Each row was made from one walk, in order. Every step used is in the known rows, and no mark comes twice. Write each row's walk.
In the rows, zero is written as 128.
Known rows
lito muko tezu duturuk: [ 52 163 115 114 161 160  85 137  98  95 118 189 111 192 176 153 174 111
 145  98 127 128 101 119 165  81 109 130 159 134 142 160 148  87]
lidod kage mipaf: [162 144 176 115 107 137  97 134 117 122 132 105 125 111  63 121  95  94
 128 102 135 134 146 138 132 159 124 159 171 161 123  74  74 106]
lito muko tezu duturuk komol mipaf pasus: [ 90 162 130 171 108 113  61 155  95 101  77 124  82 135 172 103 155 101
 156  93 111 101 144  58 165  59 118 116 124 171 147 138  99 110]
mipaf kage: [132  92 113 173 113 110 101 158 118 117 120 115 118 104 104 117  69 127
 174 129 132 160 179 151 124 124  94 150 137 120 135 125 109 159]
lito muko tezu duturuk komol mipaf: [ 75 169 130 149 141 135  84 154  98 129  86 136 114 177 181 128 169 102
 116  78 135 118 116  36 163  72 111 138 151 195 159 154 122 103]
kage lidod risu: [144 129 168 140 131 138 128 117 127 153 158 109 111 128 126 100 144  78
 148 135 117 113  94 133 148 132 118 144 167 114 142 103  95 156]
mipaf komol: [154 127 165 155  96 130 124 140 144 112 139 116 133 131  88 103  84 116
 122 134 126 101 151 104 131  81 137 110 109 150 115 150 128 157]
tezu muko lito: [138 129 130  73 137 121  95 131 129 136 127 182 107 145 193 130 106 124
 182 102  92 104 105 124  90  68  76 141 141  78 124 104 221 110]
pasus muko: [149 117 148  81 122 125 107 147 127 160 117 138 132 136 146  87 127 111
 159  93 167 111 136 110  91  85 124  89 132 113 124 142 145 102]
komol duturuk risu kedite: [ 99 147 120 154 102 156 151 130 128 137 134 110 133 158 139  75 124 134
 146 137 119 100 106  91 168 153 112 107 139 101 147 104  60  84]
komol mipaf pasus: [ 91 134 129 160 104  98  55 132  98  97  79 102  95 120 148  94 151 119
 163 115 110 104 150  91 118 100 121 106 118 141 142 126  82 130]
mipaf komol duturuk risu: [ 96 166 149 167  89 134 141 107 166 154 140 114 129 137 127  73  88 116
 102 126 130 102 131  50 142 105 124 120 156 154 146 109  98 150]
mipaf kage lidod risu: [147 111 161 161 123 129 116 131 121 148 154 102 106 116 115  95 115  76
 170 136 119 128 120 142 145 130 101 153 171 109 146 101  86 172]
kedite zovala: [116 160 168 161 128 147 126 101 164 117 135 126 133 115 131 109 126 127
 135  98 150 177 156  95 189 165 121 148 161 131 159 144 124 111]
komol mipaf kage lidod risu: [127 114 161 162 127 125 100 131 112 146 143  95 106 128 124  91 130  75
 169 125 119 127 117 126 136 129  95 151 177 117 153 105  77 169]
muko tezu: [111 156 146 118 132 147  85 124  99 114 138 140 123 138 163 130 140 108
  97  74 124 136 107 125 150 104 110 129 130 127 124 141 159  72]
pasus muko lito: [157 130 134  73 132 126 117 150 115 160 131 159 104 141 194 118 116 106
 186  96 109 101 121 128  82  59  91 130 141  69 116 115 192  99]
kedite risu duturuk komol: [150 133 120 159 105 129 158 156 147 156 134 106 128 110 102 107 129 118
 118 110 162 117 134  66 185  94 144 125 132 158 129 117 122 114]
lito muko: [134 130 117 136 132 118 175 149 141 147 146 131 121 168 151 144 157 112
 142 109  95 125 128 109 152 115 119 134 135 130 131 127 121 123]
duturuk komol mipaf kage lidod risu kedite: [143 120 146 173 112 152 127 161  98 136 134  90 116 146 125  76 131  96
 182 135 115 105 109 111 182 140  98 128 144 105 150 109  50 109]
duturuk risu kedite zovala: [113 165 154 175 109 162 140 104 159 124 138 120 140 118 130  68 127 120
 142 109 143 154 134  74 217 171 115 144 164 115 171 132  75  72]
zovala kedite risu duturuk komol mipaf: [ 78 149 119 146 121 112  94 146 109 134  97  92 137 141 130 118 169 113
 129  79 154 112 124  24 135 104 121 110 163 165 163 131 103 116]
zovala kedite risu duturuk komol mipaf pasus: [ 88 147 122 165  93  96  65 150 105 104  81  92 103  99 125  99 154 111
 170 101 132  94 151  45 143  84 130  90 140 144 153 117  82 129]
kage mipaf pasus: [157 158 157 133  94 115 101 140 113  91 107  97  98  80  88 100 104 107
 162 115 107  92 171 117 109 119 132 116 136 143 126  96  64 103]
lidod risu duturuk komol mipaf: [ 99 133 126 156 120 117  84 134 100 146 102  92 128 155 144  89 162 104
 112  96 140 115 112  39 139 100 119 133 149 177 151 134 105 110]
lito muko tezu: [115 158 138 125 135 140 118 138 107 127 150 141 119 166 180 141 161  97
 107  61 100 134 108 111 168  95 103 132 137 130 126 141 153  70]
muko tezu lalav kasel: [130 118 129 140 145 156  86 105  93  68 116 178 112 125 193 147 142 142
 145  42 146  82 130 109 100 142  95 132 148 132 151 203 122  58]
pasus mipaf komol duturuk risu kedite: [113 133 122 165  90 162 136 135 130 138 135 110 130 158 128  67 115 121
 146 142 128  84 124  87 180 131 111 107 141 110 149 125  49  98]
mipaf pasus muko tezu duturuk risu: [ 68 171 117 127 114 143  71 112 117 135 105 176 114 121 163  67 135  85
 129 110 150  96  97  67 150  51 116 134 165 144 157 134 109  81]
zovala kedite: [ 91 157 117  99 133 125 112 140 110 102 124 126 148 107 106 177 121 123
 165 112 138 112 123  96 113 136 121  90 173 104 161 122 148 139]
risu duturuk komol mipaf kage lidod: [113 134 138 191 111 118 136 177 120  97 137  49 112 145 101 124 107 115
 214  71 134 139 166 151 128 124  72 126 139 128 165 123  70 148]
kedite risu duturuk komol mipaf pasus: [100 137 126 174  92  96  71 145 111 113  83  94  95 108 133  83 156 113
 157 107 130  99 152  57 148  82 131 104 124 153 142 120  74 125]
muko tezu duturuk risu: [ 61 174 110 132 127 149  90 104 120 134 118 177 125 130 156  90 138  93
 104 120 144 109  86  76 158  75 116 154 170 151 160 132 113  88]
tezu duturuk risu kedite zovala: [ 89 170 149 172 119 170 128 105 152 114 129 137 136 132 135  74 135 121
 154 114 151 153 130  76 221 163 113 145 172 116 176 140  75  73]
lalav kasel: [133 116 124 149 137 137 124 122 104  98 124 151 126 135 167 142 122 146
 150  74 144  97 131 112  81 155 102 134 119 127 146 167  97 105]
mipaf kage lidod risu duturuk komol: [166 123 130 182  99 131 145 159 129 150 145  86 117 114  99  90  97  98
 146 114 144 123 136  95 182  95 118 142 138 156 138 114 115 127]
lito muko tezu duturuk risu kedite zovala: [ 87 180 151 172 122 173 129 111 147 116 138 142 132 148 155  80 150 109
 148  90 138 155 123  68 236 149 104 146 175 115 176 144  84  51]

Write each row's walk
[113  92 114 192 109 103  68 159  97 136 102  91 117 122 116  85  95 105
 161 110 138 149 165  87 134 106  89 156 156 153 151 127  93 148]  lidod risu duturuk komol mipaf kage
[ 94  97 113 176 120 101  66 156  99 114  96 101 119 128 123 109  98 122
 171 107 131 158 175 118 105 123  82 148 149 135 150 134  90 154]  komol mipaf kage
[119 155 161 166 121 164 136 116 149 108 137 117 137 133 130  92 134 135
 158 106 143 165 146 102 210 182 115 132 151 105 159 141  91  79]  risu kedite zovala
[120 107 120 190 110 105  82 171 106 128  93  99 114 115 123 106  80 115
 158 106 139 153 181  92 133 103  90 156 141 166 151 131  99 155]  duturuk komol mipaf kage
[156 134 115 162 103 133 153 154 133 142 133 100 128 123 108 107 109 124
 122 111 147 119 134  84 173  94 135 127 116 167 129 127 138 103]  risu duturuk komol
[128 123 140 113  95 105  63 157 106 142  86 107 111 132 149  53 140 106
 185  76 162  93 153  70  99  56 120  71 122 130 133 141 115  90]  risu duturuk komol mipaf pasus muko
[111 179 163 155  88 138 145 110 164 149 143 105 131 128 108  72  80 108
 100 114 129  95 139  46 127 114 123 124 169 165 147  98  81 135]  kage mipaf komol duturuk risu
[124 135 110 148 103 149 147 133 120 138 131 120 138 132 127  70 129 118
 140 145 121  96  97  98 169 137 115 124 130 103 145 111  60  70]  duturuk risu kedite
[139 105 121 144 142 146 107 106 107  74 111 173 115 120 176 146 136 151
 161  69 148  77 141 110  88 154 104 132 147 132 153 196 108  84]  tezu lalav kasel
[179 138 199 147  81 138 103 144 136 110 142 100 131 120  42  98  61  91
 123 116 130 105 164 111 134 104 136 131 139 173 112 113  90 142]  lidod kage mipaf komol
[111 151 136 155 125 121 101 147 112 143  89 106 122 143 154 113 144 112
 107  93 139 119 129  44 140  96 122 136 134 192 152 139 114 124]  duturuk komol mipaf
[ 98 119 125 168 120 119  48 178  90 124  84 125 111 132 146  99  92 104
 170  80 158 149 172  87 133  72  81 143 153 160 154 150 117 128]  pasus muko tezu duturuk komol mipaf kage
[124 121 143 113  96 102  67 159 117 151  87 111 110 121 146  53 154 101
 181  75 172  91 152  57 106  54 128  69 133 125 135 133 103  99]  kedite risu duturuk komol mipaf pasus muko
[ 97 174 163 180 109 166 143 102 164 124 140 113 135 137 139  72 124 130
 147 103 144 157 142  70 217 182 110 132 170 112 172 126  75  82]  komol duturuk risu kedite zovala
[ 91 108 107 180 111  97  76 173 104 122  98  91 126 108 102 115 101 114
 178  95 155 147 175  73 129 108  89 133 170 140 163 124  90 155]  zovala kedite risu duturuk komol mipaf kage
[ 87 162 133 168 105 117  45 147  90  95  71 122  85 122 164  97 145 107
 151 101 122 102 144  65 157  63 121 114 122 171 146 137 102 112]  muko tezu duturuk komol mipaf pasus
[126 143 149 191 113 121 140 180 125 104 131  62 106 134 111 131  97 111
 205  77 132 140 168 148 136 121  75 134 137 139 166 121  74 162]  duturuk komol mipaf kage lidod
[128 133 130 118 141 150  98 114 119  94 124 165 105 133 178 143 171 115
 129  73 115 105 128 114 168 102 114 128 173 136 136 176 161  58]  lito muko tezu lalav
[116 135 146 109 108 116  54 162 106 138  71 137 102 132 164  66 138 102
 187  88 166  91 151  67 108  45 124  78 130 143 140 148 119 105]  tezu duturuk komol mipaf pasus muko
[100 143 135 162 119 120 100 141 105 140 111  77 123 161 139  95 164 103
 131  84 137 113 114  54 140 104 110 128 150 172 158 131  93 115]  kage lidod risu duturuk komol mipaf
[ 49 172 117 127 117 137  53 110 107 133  92 169 115 133 173  63 150  84
 126 100 151  95  95  51 140  51 111 133 171 153 166 138 100  79]  komol mipaf pasus muko tezu duturuk risu
[147 122 165 174 121 127 109 142 117 156 141  95 103 118 125  89 115  70
 159 124 125 125 121 108 157 116 100 158 173 137 153 104  83 171]  duturuk komol mipaf kage lidod risu
[104 138 122 176  91  99  68 144 101 104  82  88  96 116 137  83 143 117
 159 106 120 101 153  70 140  83 125 106 113 159 142 127  86 117]  risu duturuk komol mipaf pasus
[153 143 162 146  82 115  70 138 109  96 106 100  92  85  84  96  98  99
 166 119 114 112 167 132 140 123 131 129 136 149 122  82  63 118]  lidod kage mipaf pasus
[116 146 135 174  95 103  72 148 106 110  77 101  90 106 147  90 133 112
 150 112 118 102 156  65 147  79 128 113 112 169 142 125  90 131]  duturuk komol mipaf pasus
[109 145 175 190 120 158 110 120 135 115 137  96 125 137 129  71 135 107
 183 100 139 167 144  94 209 181  93 146 179 102 177 131  59 101]  komol mipaf kage lidod risu kedite zovala
[133 147 132  95 123 123  80 165 100 143  96 163  81 139 209 105 122  99
 205  94 112  85 131  95  99  24  91 124 140  97 128 122 176 102]  tezu duturuk komol mipaf pasus muko lito
[108 168 167 166  79 138 123 108 163 153 142 107 127 132 105  71  75 102
 104 117 134 108 136  58 150 117 123 134 170 166 145  87  78 145]  lidod kage mipaf komol duturuk risu
[ 79 164 140 130 137 137  61 153  93 134  77 139 116 166 180 109 160 101
 123  72 160 114 119  38 141  63 114 123 150 190 156 160 132  96]  pasus muko tezu duturuk komol mipaf
[124 161 147 152  90 160 154 137 131 128 140  96 136 151 106  65 102 121
 142 130 117  82 122  78 157 145 115 103 146 117 143  99  43  80]  kage mipaf komol duturuk risu kedite
[109 133 141 190 111 115 140 177 130 108 138  54 111 135  97 123 121 111
 212  72 144 138 165 139 135 123  78 125 150 123 165 115  58 157]  kedite risu duturuk komol mipaf kage lidod
[ 65 175 107 136 128 147 106 110 125 141 123 177 122 142 165  95 148  88
 109 112 132 108  86  67 168  71 112 156 173 151 161 133 111  87]  lito muko tezu duturuk risu
[109 146 133 164  91 157 149 134 134 132 138 106 135 158 125  66 110 130
 144 140 119  90 115  82 169 137 114 101 133 108 143 111  61  95]  mipaf komol duturuk risu kedite
[169 109 118 183  98 136 131 159 124 156 142  90 112 115 103  90 102  92
 149 117 152 116 144  99 191  91 115 149 146 159 144 128 104 130]  pasus mipaf kage lidod risu duturuk komol
[ 39 162 131 100 149 152  22 138  77  90  82 181 106 177 183 113 172 107
 165  83 157 113 111 102 129  57 108 101 156 131 147 168 140  76]  komol mipaf pasus muko tezu duturuk
[125 160 163 112 109 133  46 151  89 131 104 133 106 130 186  82 137  86
 127  42 147 110 129  76 139  46 110  96 125 143 128 149 155  56]  duturuk komol mipaf pasus muko tezu
[135 138 148 113 122 146  45 125 105  99  86 159  96 109 185 100 155 106
 141  56 150  87 142  79 152  63 118 104 165 155 140 183 161  50]  duturuk komol mipaf pasus muko tezu lalav
